What can hang from each mark
Z257: Z326 Z907
Z91: Z257 Z622
Z622: Z36 Z907 Z943
Z907: Z226 Z257
Z326: Z226 Z257
Z402: Z257
Z226: Z907

Each row was made from one small tree. The marks that hang from a mark follow it in brackets, in the order of their numbers. Every link used is in the known rows. Write each row's tree.
Known rows
Z91(Z622): [-0.42 -0.73  0.49 -0.44 -1.28 -1.01  0.50 -0.81 -1.07  0.79  0.03 -3.48
  0.03  0.59  0.43 -0.88 -0.56  0.29 -0.25  0.38]
Z622(Z907(Z257) Z943): [-3.48 -0.96  0.77 -1.00  3.62 -2.20  0.71 -1.20 -1.78 -0.88  0.58 -1.33
  0.84  0.48  0.98 -0.76  3.61 -0.77 -1.40 -2.10]
Z91(Z622(Z943)): [-2.30 -1.05  0.96 -0.57 -1.92 -1.67 -1.33 -0.67 -2.47  0.72  0.42 -3.06
 -0.28  0.29  1.88 -2.14 -1.68  0.03 -0.43  0.33]
Z907(Z226): [ 1.25 -0.37 -1.15  0.35 -1.05 -0.84  1.18 -0.21 -0.31  0.00  0.33 -0.74
 -0.30 -1.45  0.24 -0.41  0.78 -0.26 -0.22  1.00]
Z622(Z36 Z907(Z226 Z257(Z326)) Z943): [-1.29 -0.47  0.45  0.27  0.33 -2.41  2.76 -0.98 -2.41 -0.65  0.64  0.10
 -1.11 -1.75  0.56 -1.54  4.64 -0.64 -0.97 -1.30]
Z326(Z226): [ 1.16  2.32 -0.47  0.71 -0.73 -0.85  0.06  0.19  0.21  0.15  0.72 -0.48
 -0.44 -0.69  0.34 -0.98 -0.41 -0.36  0.06  1.03]
Z257(Z326 Z907): [-2.10  3.41 -0.24 -0.23 -1.24 -1.05 -0.52  0.69  0.45 -0.02  0.54  1.08
 -0.42  0.59 -0.82 -0.39 -2.58  0.38  0.75  3.94]
Z622(Z36 Z907(Z226 Z257(Z326))): [ 1.04 -0.29  0.01  0.46  1.17 -1.58  4.28 -1.23 -0.91 -0.57  0.25 -0.26
 -0.75 -1.43 -0.78 -0.26  5.42 -0.42 -0.69 -1.18]
Z91(Z257(Z326 Z907) Z622): [-3.05  1.81 -0.10 -0.33 -2.11 -2.30  0.97 -0.16 -0.96  0.09  1.60 -0.99
 -0.63  0.73 -0.36 -0.04 -2.62  0.34  0.04  4.54]
Z326(Z226 Z257): [ 2.79  2.78  0.89  0.97  0.35  0.45  0.11  0.85  0.96  0.20  1.80 -3.20
  0.25 -0.42  0.20 -0.99 -0.41 -0.03  0.33  2.15]
Z257(Z326 Z907(Z226)): [-1.04  3.40 -1.41 -0.01 -2.30 -1.76  0.50  0.59  0.10 -0.03  0.89  0.45
 -0.82 -1.00 -0.64 -0.85 -2.27  0.12  0.51  4.81]
Z402(Z257): [-1.95  0.50  0.43  0.06 -0.11  0.26  1.94  0.42  0.52 -1.35  0.05  1.00
 -1.75  0.14 -0.20  0.40  0.64  0.76  0.16  1.18]
Z257(Z326(Z226)): [-0.24  3.40  0.06  0.86 -1.58 -1.59 -1.32  0.70  0.22  0.75  1.32  0.97
 -0.52 -0.63  0.64 -1.39 -1.09  0.05  0.55  2.16]
Z907(Z226 Z257): [ 0.52 -0.34 -1.15 -0.26  1.58 -1.74  2.20 -0.64 -1.06 -1.02 -0.31  0.07
  0.74 -1.29  0.06 -0.60  1.26 -0.70 -0.84 -0.15]
Z226(Z907(Z257)): [-0.40  0.41 -1.24  0.13  3.95 -0.98  2.12 -1.05 -0.38 -0.86  0.35 -1.09
  1.42 -0.60  1.40 -0.99  2.57 -0.61 -0.88 -1.57]
Z91(Z257 Z622): [-0.95 -1.73  0.07  0.03 -0.86 -1.27  1.50 -0.88 -1.35  0.13  1.07 -2.23
 -0.04  0.31  0.50  0.40  0.11 -0.05 -0.69  0.50]
Z257(Z326(Z226) Z907): [-0.92  5.76 -0.62  0.46 -1.88 -1.77 -0.57  0.90  0.64  0.22  1.30  0.64
 -0.93 -0.29 -0.48 -1.40 -3.20  0.03  0.84  4.97]
Z91(Z622(Z907(Z226))): [ 0.08 -1.75 -0.40 -0.32 -0.58 -2.10  2.90 -1.94 -0.62  1.16  1.04 -7.53
 -0.29 -0.36  0.65 -0.61  4.38 -0.10 -0.88  0.15]
Z907(Z257(Z326)): [-2.09  0.90  0.48 -0.48  2.04 -1.76 -0.26  0.02 -0.81 -0.40 -0.12  2.62
  1.03  0.40  0.08 -0.64 -0.36 -0.09 -0.20  0.28]

Write each row's tree
[-1.77  4.01 -0.65  1.69  0.11 -1.44  1.56  0.52  1.15 -0.51  2.31 -0.01
 -2.02 -1.04  2.15 -1.78  1.79  0.61  0.57  2.83] => Z402(Z257(Z326(Z226(Z907))))
[-0.79  0.50 -0.75 -0.01  0.74 -2.54  0.99 -0.13 -1.17 -0.45  0.20  1.78
  0.71 -1.17  0.23 -0.99  0.42 -0.34 -0.39  1.12] => Z907(Z226 Z257(Z326))
[-1.88 -0.79  1.56  0.78 -3.65 -1.46  0.32 -0.17 -3.26  0.20  1.27  0.86
 -1.81 -0.73  1.04 -1.22 -0.65  0.12 -0.28  0.59] => Z91(Z257(Z326) Z622(Z36 Z943))
[-2.90 -0.81  2.11 -0.58  0.53 -2.64  1.85 -1.56 -3.11  0.17  0.43 -2.72
 -0.54  0.38  0.80 -1.96  3.18 -0.10 -0.91 -1.89] => Z91(Z622(Z36 Z907(Z257(Z326)) Z943))
[ 0.02  3.59 -1.09  1.54 -0.18 -1.83 -0.30  0.22  0.52  0.81  2.24 -1.15
 -0.33 -1.34  2.34 -2.27  1.23 -0.16  0.35  1.62] => Z257(Z326(Z226(Z907)))
[-1.73  1.18 -0.66  0.23  3.12 -1.87  0.74 -0.49 -0.32 -0.37  0.77  0.52
  1.43 -0.40  1.72 -1.43  1.74 -0.27 -0.43 -0.33] => Z226(Z907(Z257(Z326)))
[ 2.13  2.70 -0.58  0.04 -0.59  0.40  2.08  0.56  0.78 -0.58  1.25 -4.03
 -0.16 -0.62 -1.03 -0.43 -1.33  0.00  0.25  4.93] => Z326(Z257(Z907(Z226)))
[ 0.85 -1.31 -0.01  0.77 -1.31 -0.53  2.96 -1.05 -1.48 -0.20  0.67 -2.36
 -2.18 -2.00  0.48 -0.90  4.72 -0.61 -0.78 -1.42] => Z622(Z36 Z907(Z226) Z943)
[-4.03  3.99  0.25 -0.26 -1.09 -0.69  1.24  1.05  0.78 -1.34  0.54  2.14
 -2.28  0.67 -1.13  0.02 -1.91  1.11  0.97  5.15] => Z402(Z257(Z326 Z907))
[-0.21 -3.04  0.04  0.68 -2.17 -1.98  4.30 -1.82 -2.77 -0.11  1.76 -4.59
 -2.39 -1.91  0.98 -0.47  5.03 -0.62 -1.49 -0.91] => Z91(Z257 Z622(Z36 Z907(Z226) Z943))
[-0.12  1.23 -2.32  0.47 -1.21 -1.21  3.12 -0.01 -0.14 -1.28  1.27  0.61
 -0.94 -1.65 -0.94  0.86 -0.65 -0.52 -0.34  3.91] => Z91(Z257(Z907(Z226)))
[ 0.83  2.69 -1.78  0.87  3.27 -1.90  2.09 -0.87  0.00 -0.73  0.98 -1.54
  0.81 -1.31  1.94 -2.03  2.37 -0.93 -0.80 -0.58] => Z326(Z226(Z907(Z257)))
[ 2.01  5.44  0.09  0.50 -0.27  0.35  0.83  1.03  1.26 -0.37  1.75 -3.65
 -0.26  0.01 -0.87 -1.05 -2.46 -0.07  0.53  4.91] => Z326(Z226 Z257(Z907))
[-3.05 -0.52  1.20 -1.12  2.29 -3.39  1.53 -1.68 -1.28  0.68  0.77 -3.66
  1.20  1.59  0.51 -0.82  3.23  0.09 -0.89 -0.66] => Z91(Z622(Z907(Z257(Z326))))
[-2.85  6.31 -0.10  0.46 -1.90 -1.35  1.11  1.30  1.04 -1.17  1.28  1.70
 -2.75  0.04 -0.66 -1.00 -2.44  0.78  1.06  6.20] => Z402(Z257(Z326(Z226) Z907))
[-1.12 -0.90  1.12 -0.26  2.49 -0.79  2.86 -1.36 -1.96 -1.26 -0.28 -0.58
 -0.57 -0.41 -0.01 -0.63  4.45 -0.78 -1.29 -3.36] => Z622(Z36 Z907(Z257) Z943)
[ 2.93 -1.33 -0.54  0.84 -0.58  0.23  4.70 -1.23  0.03 -0.10  0.24 -2.82
 -1.91 -1.79 -0.82  0.40  5.54 -0.35 -0.53 -1.62] => Z622(Z36 Z907(Z226))
[ 0.59  1.51 -0.87  0.74 -4.31 -1.56  4.12 -0.42 -1.42 -0.28  1.11 -0.97
 -2.48 -1.72 -1.12 -0.33 -1.04  0.06  0.17  4.18] => Z91(Z257(Z326 Z907(Z226)) Z622(Z36))
[-2.79 -1.78  0.65 -0.15 -1.63 -2.13 -0.25 -0.57 -2.80  0.02  1.47 -1.58
 -0.39 -0.09  1.80 -0.88 -0.85 -0.28 -0.99  0.51] => Z91(Z257 Z622(Z943))
[ 0.47 -1.56  1.04 -0.53  2.06 -1.02  4.88 -2.33 -1.49 -0.28 -0.79 -4.65
 -0.27  0.56 -0.79 -0.28  4.99 -0.25 -1.13 -3.15] => Z91(Z622(Z36 Z907(Z257)))
[-4.93 -0.11  1.25 -0.82  2.79 -3.26 -0.65 -0.69 -1.82 -0.33  1.17  0.16
  0.84  0.77  1.28 -1.19  2.81 -0.42 -0.86 -0.91] => Z622(Z907(Z257(Z326)) Z943)
[ 3.02  3.24 -0.36  1.62  1.68  0.31  1.10  0.28  1.35  0.33  2.57 -5.48
  0.49 -1.02  2.04 -1.78  1.71 -0.20 -0.08  1.70] => Z326(Z226(Z907) Z257)
